What can hang from each mark:
j572: j687 j997
j549: j866
j866: j394 j549
j997: j572 j687 j811
j394: j811 j866 j997
j811: j394 j687 j997
j687: j572 j997

Each row was made from one small tree. Brackets hold a mark, then the marks that hang from it, in the order of their numbers. Every link used is in the known rows. Write each row's tree.
Known rows:
{j394 {j866 j549} {j997 {j687 j572} j811}}: [-0.23  0.13  0.23  0.09 -0.05  0.01  0.02  0.19  0.06  0.23 -0.42 -0.06
  0.16  0.01 -0.37  0.33  0.10 -0.22 -0.07  0.18  0.19]
{j866 {j394 j997}}: [-0.08  0.15  0.01 -0.10  0.10  0.09  0.10 -0.16 -0.04 -0.08  0.03 -0.05
  0.17 -0.09 -0.42  0.00 -0.15 -0.20  0.05 -0.09  0.08]
{j866 {j394 j811} j549}: [-0.21  0.30  0.34 -0.01  0.11 -0.16 -0.21  0.07 -0.05 -0.39  0.19  0.07
  0.56  0.18 -0.40  0.12 -0.17 -0.16 -0.04 -0.03 -0.21]
{j997 {j572 j687} {j811 {j394 {j866 j549}}}}: [-0.28  0.24  0.04 -0.32 -0.24  0.28 -0.04  0.32  0.17  0.04 -0.23 -0.27
  0.24 -0.46 -0.24  0.33 -0.07 -0.09 -0.11  0.40 -0.23]
{j549 {j866 j394}}: [-0.06  0.24  0.11  0.06  0.16  0.03  0.11 -0.09 -0.05  0.03  0.20 -0.07
  0.19  0.10 -0.18 -0.25 -0.19 -0.28  0.05 -0.01 -0.05]
{j997 j687 {j811 {j394 j866}}}: [-0.17 -0.04  0.12  0.27 -0.22  0.30  0.02  0.07  0.15  0.16 -0.22  0.04
  0.26 -0.35 -0.08  0.32  0.01 -0.24 -0.10  0.24  0.09]
{j811 j394 j997}: [ 0.07 -0.33 -0.41  0.21 -0.08 -0.37 -0.07 -0.24 -0.03  0.02 -0.01  0.09
  0.15 -0.13 -0.06 -0.04 -0.24 -0.10 -0.17 -0.29 -0.32]
{j572 {j997 j687}}: [-0.26  0.09  0.01  0.12  0.03  0.01 -0.03 -0.01  0.08 -0.08 -0.23 -0.22
 -0.10 -0.24  0.13 -0.03  0.26 -0.23  0.04  0.08  0.07]
{j997 {j687 j572}}: [-0.10 -0.04 -0.02  0.05  0.10 -0.12  0.14 -0.09  0.14 -0.07 -0.23 -0.06
  0.05 -0.19  0.01  0.05  0.01 -0.01  0.05  0.05  0.12]
{j866 {j394 j811 {j997 j687}} j549}: [-0.29  0.38  0.30  0.02  0.20 -0.11 -0.07  0.00  0.02 -0.27  0.04  0.06
  0.50  0.07 -0.53  0.14 -0.14 -0.20 -0.02 -0.01 -0.09]
{j572 {j997 {j811 j687}}}: [-0.21 -0.03  0.01 -0.05 -0.25  0.03 -0.14  0.17  0.08 -0.01 -0.15 -0.16
 -0.15 -0.17  0.07  0.06  0.35 -0.17  0.13  0.19  0.06]
{j866 {j394 {j811 j687}} j549}: [-0.23  0.26  0.25 -0.07 -0.02 -0.28 -0.32  0.09 -0.06 -0.38  0.18  0.13
  0.50  0.24 -0.44  0.12 -0.12 -0.09  0.06 -0.05 -0.27]
{j687 j572 {j997 j811}}: [ 0.28 -0.15 -0.16  0.11  0.00 -0.25  0.13  0.04  0.42  0.00 -0.36 -0.01
  0.06 -0.36 -0.10  0.00  0.07  0.08 -0.10  0.12  0.12]
{j572 {j687 {j997 j811}}}: [ 0.03  0.13 -0.18 -0.12  0.06 -0.02  0.10  0.20  0.28 -0.01 -0.25  0.04
  0.02 -0.34  0.10 -0.07  0.19 -0.02 -0.13  0.33 -0.05]
{j572 j687 {j997 {j811 {j394 j866}}}}: [-0.31  0.09  0.05 -0.12 -0.07  0.14  0.02  0.24  0.09  0.04 -0.28 -0.25
  0.00 -0.42  0.18  0.05  0.32 -0.40 -0.02  0.33 -0.12]
{j394 j997}: [-0.03  0.07 -0.04 -0.06  0.10  0.03  0.17 -0.06  0.04  0.20 -0.11 -0.04
 -0.13 -0.04 -0.20 -0.01  0.01 -0.05  0.05 -0.03  0.11]
{j687 {j997 j572 {j811 j394}}}: [ 0.16  0.11 -0.25  0.09 -0.16  0.07 -0.02  0.08  0.42  0.05 -0.29 -0.10
  0.12 -0.55 -0.24  0.09 -0.07  0.07 -0.20  0.17 -0.09]
{j866 j549}: [-0.12  0.14  0.11  0.08  0.08 -0.24 -0.10  0.00 -0.11 -0.20  0.07  0.00
  0.05  0.33 -0.14  0.03 -0.07  0.05 -0.06  0.02 -0.17]
{j687 j572 {j997 {j811 j394}}}: [ 0.27 -0.19 -0.18  0.21 -0.02 -0.27  0.15 -0.04  0.41  0.05 -0.35 -0.02
  0.11 -0.42 -0.16  0.01 -0.05  0.01 -0.12  0.06  0.01]
{j394 j811 j997}: [-0.08  0.13  0.25 -0.09  0.09  0.03  0.03  0.21  0.21  0.25 -0.09  0.12
  0.22 -0.17 -0.19  0.12  0.07 -0.09  0.05  0.00  0.05]
{j394 {j997 j572}}: [-0.11  0.22 -0.10 -0.27  0.04  0.11  0.13  0.02  0.12  0.16 -0.19 -0.23
 -0.12 -0.24 -0.33  0.07 -0.06  0.05  0.05  0.04  0.05]
{j572 j687 {j997 {j811 j394}}}: [-0.32  0.08  0.00 -0.15 -0.01  0.10  0.09  0.18  0.12 -0.02 -0.21 -0.25
 -0.06 -0.44  0.20 -0.01  0.31 -0.34  0.01  0.34 -0.12]

Write each row's tree:
[ 0.00 -0.24 -0.27  0.31 -0.15 -0.44 -0.26 -0.12 -0.13  0.05 -0.11  0.09
  0.29  0.07 -0.19  0.09 -0.25 -0.20 -0.27 -0.29 -0.40] -> {j811 {j394 {j866 j549}} j997}
[-0.14 -0.16  0.05  0.16 -0.09  0.09  0.21 -0.05  0.22  0.04 -0.21 -0.04
  0.18 -0.42 -0.06  0.24 -0.03 -0.13  0.00  0.21  0.11] -> {j997 {j687 j572} {j811 j394}}
[-0.32  0.12  0.03 -0.24  0.01  0.13  0.08  0.28  0.12 -0.06 -0.22 -0.24
 -0.11 -0.37  0.26 -0.03  0.43 -0.28  0.03  0.41 -0.01] -> {j572 j687 {j997 j811}}
[-0.02  0.16 -0.11  0.00  0.03 -0.09  0.01  0.20  0.22  0.02 -0.28  0.04
  0.13 -0.26 -0.02  0.00  0.11 -0.11 -0.20  0.28 -0.18] -> {j572 {j687 {j997 {j811 {j394 {j866 j549}}}}}}
[-0.06  0.00  0.09  0.28 -0.10 -0.12 -0.15 -0.07 -0.11  0.11 -0.08 -0.01
  0.25  0.07 -0.24  0.15 -0.25 -0.24 -0.15 -0.15 -0.31] -> {j811 {j394 {j866 j549}}}
[-0.14  0.03  0.16  0.04 -0.11  0.18  0.09  0.18  0.13  0.36 -0.47 -0.05
  0.11 -0.21 -0.27  0.31  0.13 -0.25 -0.02  0.17  0.31] -> {j394 j866 {j997 {j687 j572} j811}}
[-0.28  0.16 -0.04 -0.08 -0.22  0.39  0.07  0.10  0.30  0.02 -0.23 -0.23
  0.20 -0.65 -0.21  0.35 -0.11 -0.01 -0.04  0.35  0.00] -> {j997 j572 j687 {j811 j394}}
[ 0.04 -0.50 -0.51  0.06 -0.41 -0.76 -0.34 -0.10 -0.04  0.13 -0.27  0.15
  0.16 -0.01 -0.21  0.08 -0.16 -0.08  0.01 -0.39 -0.40] -> {j811 {j394 j866} {j687 j572} j997}
[-0.13  0.00  0.02 -0.04  0.05  0.11  0.30  0.00  0.20  0.19 -0.28 -0.05
 -0.05 -0.27 -0.19  0.15  0.10 -0.07  0.07  0.19  0.30] -> {j394 {j997 {j687 j572} j811}}
[ 0.00 -0.27 -0.37  0.06  0.03 -0.42 -0.02 -0.11  0.08 -0.11 -0.20  0.06
  0.08 -0.13  0.06 -0.02  0.00  0.04 -0.09 -0.10 -0.01] -> {j811 {j997 {j687 j572}}}
[-0.01  0.14  0.16 -0.04 -0.36 -0.16 -0.54  0.52  0.28  0.21 -0.35  0.19
  0.45 -0.18 -0.21  0.28  0.15 -0.07 -0.03  0.00 -0.18] -> {j394 {j811 {j687 {j997 j572}}} j866}
[ 0.00  0.12  0.02 -0.12 -0.20 -0.22 -0.33  0.34  0.34  0.05 -0.15  0.18
  0.28 -0.24 -0.13  0.11  0.11  0.12  0.06  0.03 -0.17] -> {j394 {j811 {j687 {j997 j572}}}}
[-0.19  0.07 -0.16 -0.05 -0.35 -0.29 -0.27  0.00 -0.03  0.24 -0.24 -0.04
  0.05  0.02 -0.54  0.21 -0.21 -0.09  0.08 -0.17 -0.39] -> {j811 {j394 {j866 j549} {j997 j572}} j687}
[-0.05  0.00  0.00 -0.15 -0.08 -0.17 -0.25  0.29  0.22 -0.03 -0.06  0.09
  0.39 -0.26 -0.04  0.14  0.02  0.05 -0.08 -0.02 -0.16] -> {j394 {j811 {j997 j572}}}
[-0.13  0.20  0.17  0.07 -0.01 -0.07 -0.11  0.13 -0.11  0.23 -0.26 -0.04
  0.08  0.25 -0.38  0.17 -0.01 -0.19 -0.09 -0.04  0.00] -> {j394 {j866 j549} j997}
[-0.11  0.07  0.11 -0.17 -0.20 -0.11 -0.42  0.52  0.17  0.13 -0.28  0.09
  0.55 -0.25 -0.06  0.28  0.09 -0.15 -0.18  0.03 -0.19] -> {j394 {j811 {j997 {j572 j687}}} j866}
[-0.09  0.04  0.06  0.24 -0.04 -0.09 -0.03 -0.11 -0.09  0.25 -0.16 -0.04
  0.16  0.04 -0.38  0.15 -0.24 -0.27 -0.12 -0.17 -0.24] -> {j811 {j394 {j866 j549} j997}}
[ 0.16 -0.16 -0.35 -0.05 -0.19 -0.55 -0.15  0.00  0.24  0.00 -0.28  0.10
 -0.11 -0.06 -0.15 -0.08  0.08  0.18  0.14 -0.09 -0.10] -> {j811 {j687 j572 j997}}
[-0.08  0.18  0.19 -0.03  0.09 -0.15  0.01  0.05  0.06  0.04  0.16  0.01
  0.33  0.06 -0.21 -0.18 -0.14 -0.25  0.15 -0.03 -0.10] -> {j549 {j866 {j394 {j811 {j687 j572}}}}}
[ 0.07  0.07 -0.39 -0.13 -0.29 -0.32 -0.27  0.09  0.24  0.00 -0.25  0.05
 -0.10 -0.15 -0.20 -0.02  0.06  0.23  0.08  0.00 -0.16] -> {j811 {j687 {j997 j572}}}
[-0.28  0.05  0.08  0.10 -0.08  0.19  0.00  0.11  0.14 -0.05 -0.23 -0.21
 -0.06 -0.34  0.14  0.09  0.34 -0.25  0.03  0.27  0.17] -> {j572 {j997 j687 j811}}
[-0.28  0.32  0.30 -0.01  0.22 -0.20 -0.03 -0.01  0.04 -0.29  0.00  0.02
  0.50  0.06 -0.54  0.14 -0.15 -0.19  0.02 -0.03 -0.07] -> {j866 {j394 j811 {j997 {j687 j572}}} j549}
